In the rows, 128 means zero.
Known rows, with every step that occurs:
segu-datef-levit-rufol-nesa-lemo: [112 127 128 145 160 168 113 119 122 119 166 138  95 123 106 141 116 136
 135 109  89 151 146 123  97 127 120 131 143 126 127 110 145 121 142 105
 127 166 116 109 157 114 138 147 128 118 143 129 140 142 109 116]
rubon-rufol-levit: [127 122 134  77 129 111 109  95 140 121 116 133 118 143 106 126 155 136
 124 117 125 139 113 147 104 120 134 134 181 151 111 113 120 137 159 103
 114 163  94 128 147 132 132 144 126  99 137 182 162 131 131 146]
datef-segu-rubon: [128 102 138 132 141 146 114 130 108 131 166 136  95 151 117 147 141 141
 117 135 139 118 121 123 109 155 137 119 120 123 132 117  61 123 159 146
 118 107 110 120 143 143 145 127 134 141 153 121 166 122 103 152]
sakita-lemo-nesa-levit-datef-segu-rubon-rufol: [131 114 116  96 134  64 111 124 131 112  98 117 123 136 120 123 168 140
 147 140 142 128 108 112 104 141 140 117 128 117 142  98 108 113 169 131
 112 128 118 165 149 125 149 148 136 115 132 110 183 139 116 142]
rufol-rubon-segu-levit-nesa-lemo-sakita: [123 105 126 102 113 138 122  75 128 125 135 135 118 162 105 123 119 146
 115 150 117 116 127 118 106 124 126 137 161 139 112 127 126 149 147 136
 106 138 104 119 150 143 127 150 120 113 157 226 113 117 121 133]
levit-rufol-nesa-lemo-sakita: [111 115 177 125 132  85 112 107 130 143 126 126  98 115 106 123 105 153
 183 164 101 134 139 137 134 132 129 115 161 124 160 134 100 136 139 114
 130 148 134 119 156 121 139 168 120 104 147  85 107 144 103 134]
rubon-rufol-nesa-lemo-sakita: [127 117 143 115 129  36 111  96 139 131 102 123 113 126 106 122 131 146
 167 141  99 127 126 141 129 112 132 122 158 128 150 126  80 145 142  99
 117 154 110 125 158 116 139 164 116  95 158 150 122 145 136 148]
segu-levit: [129 125 104 117 137 146 119 106 115 114 106 129 106 153 122 135 140 130
 119 106 144 128 123 118 103 153 134 123 167 117 137 113 164 113 151 130
 119 112 104 112 145 128 135 143 132 122 140 144 161 121 139 133]
rufol-rubon-segu-levit-datef: [131 102 110  83 116 196 121  81 132 110 143 136 117 178 100 128 141 140
  91 115 134 114 124 122  87 128 143 153 153 145  92 123 148 145 155 134
 108 129  85 114 159 157 124 139 124 111 144 230 147  91 130 131]
rufol-nesa-levit-datef-segu: [133 104 175  96 130 156 110 104 137 114 156 116 114 140  92 134 124 145
 142 136 104 139 172 121  94 130 141 134 141 118 144 117 135 136 143 131
 125 123 106 113 181 128 140 165 123 108 129  88 158 121 114 135]
segu-levit-nesa: [123 124  88 130 137 190 121 114 119 115 113 129 111 137 129 139 137 129
 128 116 143 134 134 124 100 157 114 116 164 122 131 110 158 105 139 136
 121 120 119 131 149 119 134 142 126 125 139 123 150 140 116 128]
nesa-rufol: [130 113 165  96 113 119 111 101 119 126 116 125 108 135 115 127 133 135
 153 121 129 142 135 131 114 144 131 132 142 125 135 129 117 121 142 129
 114 116 131 131 137 131 144 151 132 124 147 104 164 141 115 142]
levit-nesa-rufol-rubon-segu-datef: [123 104 141 108 112 202 115  94 129 120 147 136 118 136 108 129 122 137
 129 124 113 141 146 132  97 134 108 144 124 147  99 122 119 123 132 139
 110 147 131 152 149 139 134 141 124 120 153 145 135 144  91 130]
nesa-levit-datef-segu-rubon-rufol: [131 113 116  79 134 189 107 104 131 112 173 128 115 147 100 134 140 146
 109 134 102 135 156 124  81 128 148 131 136 136 113  88 107 128 161 133
 121 137 102 130 166 145 147 137 137 124 117 135 188 117  84 130]
lemo-nesa-levit-rufol-rubon-segu: [124 120 156  73 113 106  97 101 137 117 124 119 127 152  95 108 127 147
 124 149 139 134 135 125  94 120 146 135 158 140 129 133 164 130 166 152
 118 156 112 155 130 143 133 158 129 103 117 166 169 118 138 129]
nesa-rufol-rubon-segu-levit: [126  97 136  61 105 160 107  78 128 112 125 140 121 158 104 124 134 133
  98 115 132 131 144 128 100 127 126 162 143 148  94 126 123 141 146 141
 112 130 112 137 127 156 129 138 131 120 149 193 157 120 108 134]
segu-rubon-rufol: [123 119 104 126 136 112 106 125 120 115 119 136 109 143 124 137 153 134
 124 119 122 110 100 146 111 134 139 128 151 139 124 117  81 121 161 118
 117 131 106 141 122 140 137 124 131 118 151 153 168 128 102 144]
rubon-rufol-levit-nesa: [121 121 122  89 129 147 111 100 144 120 121 135 123 131 112 129 153 135
 130 124 126 143 123 152 104 123 118 128 177 154 107 109 113 129 150 109
 117 170 105 143 151 125 131 144 122 102 138 164 150 146 112 141]
lemo-nesa-levit-datef: [145 131 152  91 122 116 107 110 132 116 122 108 130 153 101 115 143 143
 159 134 127 140 139 115  86 129 161 121 160 110 159 120 179 115 162 144
 113 129 113 137 158 125 145 169 128 108 112 136 186 118 148 131]
datef-segu: [135 107 153 127 134 136 122 114 114 134 161 128  92 148 111 142 135 144
 128 135 150 132 122 122 110 155 136 111 123 118 133 123  86 126 154 140
 112 113 107 111 168 133 147 143 133 135 148 110 161 122 137 155]
sakita-lemo-nesa-rufol: [131 118 162 110 117  11 116 119 122 122  57 110 116 128 128 117 154 134
 187 135 158 133  94 117 126 156 131 113 133 104 161 128 134 106 154 129
 106 111 138 159 137 113 146 163 132 114 151  83 167 152 147 149]
datef-segu-rubon-rufol-nesa-lemo-sakita: [124 101 134 124 143  87 106 118 122 137 158 140 104 136 111 139 136 146
 131 150 111 120 136 131 122 126 130 124 124 126 140 112  18 139 153 129
 121 133 109 127 146 133 146 137 127 126 159 146 138 138  95 153]
rubon-rufol-nesa: [129 112 131 110 129  84 108 109 141 113 102 123 113 129 110 130 146 137
 142 116 127 126 121 152 116 122 130 130 149 138 130 130 100 136 144 104
 120 149 102 135 150 122 132 150 119  95 150 129 144 135 142 149]
datef-levit-nesa-lemo-sakita: [112 125 123 152 139 137 120 115 120 125 145 126 104 121 123 142 125 140
 165 146 121 144 139 132 106 135 106 107 150 111 139 119 121 127 136 122
 116 133 136 114 150  93 142 161 123 131 151 125 125 158 109 128]
segu-rubon-rufol-levit-nesa-lemo: [116 123 108  99 137 135 105 117 129 127 131 144 124 135 116 136 150 137
 128 139  88 124 121 141 113 123 127 134 184 147 122 100  78 129 156 114
 123 162 109 146 122 136 132 131 126 113 146 171 147 147  74 136]
rubon-segu: [125 111 141 153 124 131 126 105 119 130 131 118 109 167 103 129 119 147
 125 121 151 118  93 129 100 139 146 121 153 135 125 148 154 137 148 133
 104 134  93 118 160 141 130 151 124 107 150 179 137 109 153 146]
rufol-nesa-levit-datef: [131 112 180  99 124 141 111 103 138 111 133 110 117 140  94 129 121 145
 158 134  97 136 164 123  94 127 144 133 159 115 151 123 163 135 141 122
 123 126 109 112 176 127 136 172 120  99 130  86 159 120 120 131]
rufol-rubon-segu-levit: [128 101 122  92 113 153 118  83 128 111 131 135 114 174 104 128 136 138
  88 120 141 112 115 122  94 130 136 150 158 145  98 130 146 146 155 137
 107 130  87 119 142 155 123 139 125 112 152 224 146  97 141 137]

Rows:
[130 125 165 112 121   4 117 116 124 118  62 100 116 136 121 116 145 140
 179 148 149 128  93 106 115 153 140 105 149 100 166 123 167 109 162 130
 107 115 127 148 144 113 147 171 134 107 139  83 173 142 158 145]
sakita-lemo-nesa-levit
[123 127 114  80 130 132 114  96 143 129 123 136 125 127 108 128 146 139
 138 136 101 144 125 144 110 117 121 127 190 151 115 102 103 136 148 106
 118 181 109 139 152 121 133 149 123 102 139 169 140 153 107 139]
rubon-rufol-levit-nesa-lemo
[133 100 110 108 146 204 114 124 132 118 176 139 111 144 107 143 154 141
 126 117 117 128 146 136  95 134 141 132 120 131 119 101  58 128 151 129
 121 128 100 126 175 141 141 131 126 122 138 132 157 114  87 142]
levit-datef-segu-rubon-rufol-nesa
[129 115 198 137 126  29 118 101 125 141 111 114 106 135 104 125 108 151
 198 160  91 127 137 120 135 126 138 115 165 101 184 143 112 144 136 113
 116 123 120  97 166 111 141 183 115 101 163 116 104 140 139 148]
rufol-nesa-lemo-sakita
[131 129 176 138 126  33 127  91 112 151 119 117  99 144 111 120 109 156
 195 169  94 128 111 111 133 136 147  99 169  99 179 131 112 135 147 114
 104 121 125  92 168 117 152 176 124 117 160 149 116 136 136 146]
nesa-lemo-sakita
[101 108 115 107 131 193 106 108 131 107 159 141  99 138 110 139 135 137
  96 124 149 133 132 148  91 127 114 142 142 151  84 128 129 140 152 125
 123 149 112 123 130 132 126 135 129 123 139 162 152 123 106 123]
datef-levit-rufol-rubon-segu
[126 115 137  88 126  83 102  97 144 106 107 119 118 129 101 126 137 140
 131 124 113 133 141 145 106 115 132 136 155 139 127 121 119 140 147 110
 123 156 103 139 148 124 135 155 122  93 137 125 158 137 132 140]
rubon-rufol-nesa-levit
[130 117 176  89 117  20 113 114 127 123  62 115 124 132 121 115 158 133
 180 133 153 142 103 115 121 148 130 123 154 111 156 121 142 113 158 125
 108 120 133 155 135 116 141 166 131 110 145 106 169 154 140 148]
sakita-lemo-nesa-rufol-levit
[120 104 127 124 124 194 118  94 129 110 164 136 110 161 102 136 126 138
  96 115 124 125 124 128  82 123 121 148 131 147  86 127 145 139 147 130
 105 151 100 122 152 140 126 137 122 116 155 211 138 113 125 129]
rufol-rubon-segu-datef-levit-nesa
[136 123 152 107 123  46 120 115 128 115  78 101 120 137 118 116 152 142
 181 143 139 131 101 104 106 150 147 107 147 101 164 113 169 109 161 128
 106 113 125 145 161 114 147 171 132 107 131  87 177 134 145 139]
sakita-lemo-nesa-levit-datef
[135 109 169  85 108  15 113 107 127 117  61 115 118 134 125 115 159 134
 176 139 152 127  99 115 125 149 129 127 132 110 147 126 119 115 157 130
 104 111 136 158 129 121 143 161 132 114 153  99 165 147 142 149]
sakita-lemo-nesa-rufol-rubon
[135 124  88 110 142 211 125 106 122 110 129 130 111 157 116 134 149 131
 124  99 132 133 133 116  89 151 143 126 166 118 129 101 168 111 149 129
 119 114 102 110 171 132 136 144 129 122 128 159 165 111 120 125]
segu-levit-datef
[120 131 126 177 152 158 120 114 113 125 163 131  98 132 115 139 117 138
 156 119  96 150 138 116  93 134 115 113 132 113 138 109 150 114 140 113
 111 146 125 106 167 102 147 155 126 127 153 155 131 148 115 122]
segu-datef-levit-nesa-lemo-sakita
[110 105 114 107 120 207 108 107 130 104 153 138 117 130 116 142 137 129
 110 118 145 144 154 146  87 128  96 144 127 145  86 123 123 132 133 136
 118 140 128 142 128 118 128 140 126 130 147 151 147 147  91 125]
datef-levit-nesa-rufol-rubon-segu
[109 115  90 130 138 188 119 104 122 123 131 134 111 157 108 129 122 141
  91 114 158 125 114 132  95 141 132 130 164 150 106 128 164 128 148 138
 122 150  97 131 148 147 123 136 129 112 135 184 140 113 126 126]
rubon-segu-levit-rufol
[113 106 143 108 125 181 115  93 129 125 157 140  98 146 100 125 117 146
 107 132 121 127 116 137 101 132 133 142 141 158  92 128 131 134 155 128
 116 164 108 129 151 157 129 133 128 110 143 173 141 110 108 128]
levit-rufol-rubon-segu-datef
[128 108 131  85 114  47 113 103 127 113  63 121 128 145 121 116 158 131
 141 125 164 126 103 110 112 143 125 136 137 121 132 123 141 118 158 138
 106 121 123 163 128 130 134 154 131 111 150 152 165 138 141 141]
sakita-lemo-nesa-rufol-rubon-segu-levit
[129  98 106  78 128 211 112 100 123 118 159 147 109 137 116 142 143 130
  94 126 146 141 165 122 100 150 105 138 116 136 100  99  81 121 143 155
 123 123 121 139 148 137 139 128 133 144 143 128 160 140  92 137]
datef-segu-levit-nesa-rufol-rubon
[125  97 121 120 144 130 104 128 125 121 157 141 104 140 114 146 150 137
 108 127 134 120 133 139 112 135 128 131 119 136 121 114  38 131 155 134
 125 130 104 136 142 139 139 124 130 127 153 120 159 129 100 153]
datef-segu-rubon-rufol-nesa
[120 103 113 105 143 176 107 124 126 127 170 148 111 137 116 145 155 136
 101 133 133 131 137 141 103 136 118 129 132 148 106 100  44 126 157 137
 123 144 108 145 141 141 138 119 131 132 144 142 161 139  78 147]
datef-segu-rubon-rufol-levit-nesa
[118 106 127 112 149 140 114 106 122 137 157 141  98 131 109 135 121 145
 122 147 132 141 161 117 120 142 119 121 136 122 138 107  77 132 146 139
 131 135 119 115 163 130 143 147 130 130 143 123 131 137 102 136]
datef-segu-levit-rufol-nesa-lemo-sakita
[112 111 168 120 132 131 110 119 131 123 126 126  96 117 111 130 119 144
 157 138 128 134 135 148 121 142 127 123 154 134 139 137 122 126 141 121
 132 142 125 129 150 127 132 154 122 104 141  63 134 136 108 135]
levit-rufol-nesa
[113 114 110 161 139 211 118 111 119 116 165 135 114 149 104 137 119 135
 104  93 132 146 134 130  77 129 116 137 120 145  98 125 163 123 136 132
 111 159 109 132 157 129 131 140 128 119 148 189 140 133 117 122]
rubon-segu-datef-levit-nesa-rufol
[122 125 164  92 127 146 121 101 132 143 137 129 120 134 107 132 127 142
 161 154  93 147 133 120 111 133 123 120 204 131 141 110 136 132 143 119
 117 159 117 116 156 119 132 164 121 110 142 139 127 149 102 135]
rufol-levit-nesa-lemo
[118 132 109 164 155 184 122 119 115 120 165 133 100 129 115 144 123 133
 141 110  92 149 136 114  89 137 116 118 139 118 128 106 154 112 139 112
 115 154 119 111 162 106 142 147 129 127 149 137 140 148 117 120]
segu-datef-levit-nesa-lemo
[114 109 123 101 121 196 107 110 129 102 147 137 111 120 123 144 144 126
 127 120 139 146 159 145  92 134  94 140 128 134  98 116 115 125 136 131
 120 130 136 137 126 111 134 141 127 136 146 117 157 155  87 125]
datef-levit-nesa-rufol-rubon
[126 124 151  87 122 117  99 100 134 116 136 122 126 154  92 109 124 146
 119 136 124 138 136 121  87 117 148 138 149 140 126 127 178 125 166 149
 117 167 110 153 139 145 136 154 130 103 118 180 173 118 140 124]
lemo-nesa-levit-rufol-rubon-segu-datef
[134 103 104 103 148 191 118 119 131 128 179 140 112 141 104 142 149 144
 132 131  92 128 145 126 102 127 144 131 133 128 126  96  48 135 149 123
 123 140 101 123 176 139 144 136 126 122 142 139 146 120  82 140]
levit-datef-segu-rubon-rufol-nesa-lemo
[128 114 190  64 113 134 106  92 128 127 124 134 120 140 105 125 137 133
 143 119 121 153 149 130 107 133 129 145 173 135 127 120 133 131 149 126
 117 133 122 125 138 136 136 155 132 117 140 139 167 142 101 140]
nesa-rufol-levit
[132 108 107 118 145 169 120 111 115 123 151 136  98 153 117 144 142 134
 100 118 158 133 136 114 102 157 129 121 131 120 126 107 107 122 154 146
 120 111 102 111 161 134 142 134 136 138 141 138 166 120 130 144]
datef-segu-levit
[121 101 108  84 139 195 114 102 122 120 165 149  95 141 113 140 141 137
  82 130 153 133 148 124 104 152 120 134 131 138 101 102  87 128 157 147
 127 131 111 124 151 147 138 125 136 139 137 136 163 121 102 136]
datef-segu-levit-rufol-rubon
[125 109 138 108 123  58 111 110 126 109  90 123 123 140 116 121 154 129
 142 115 152 135 105 111 102 135 122 139 119 122 123 123 145 118 156 128
 103 133 124 157 134 122 138 153 132 113 153 156 165 141 142 137]
sakita-lemo-nesa-rufol-rubon-segu-datef-levit
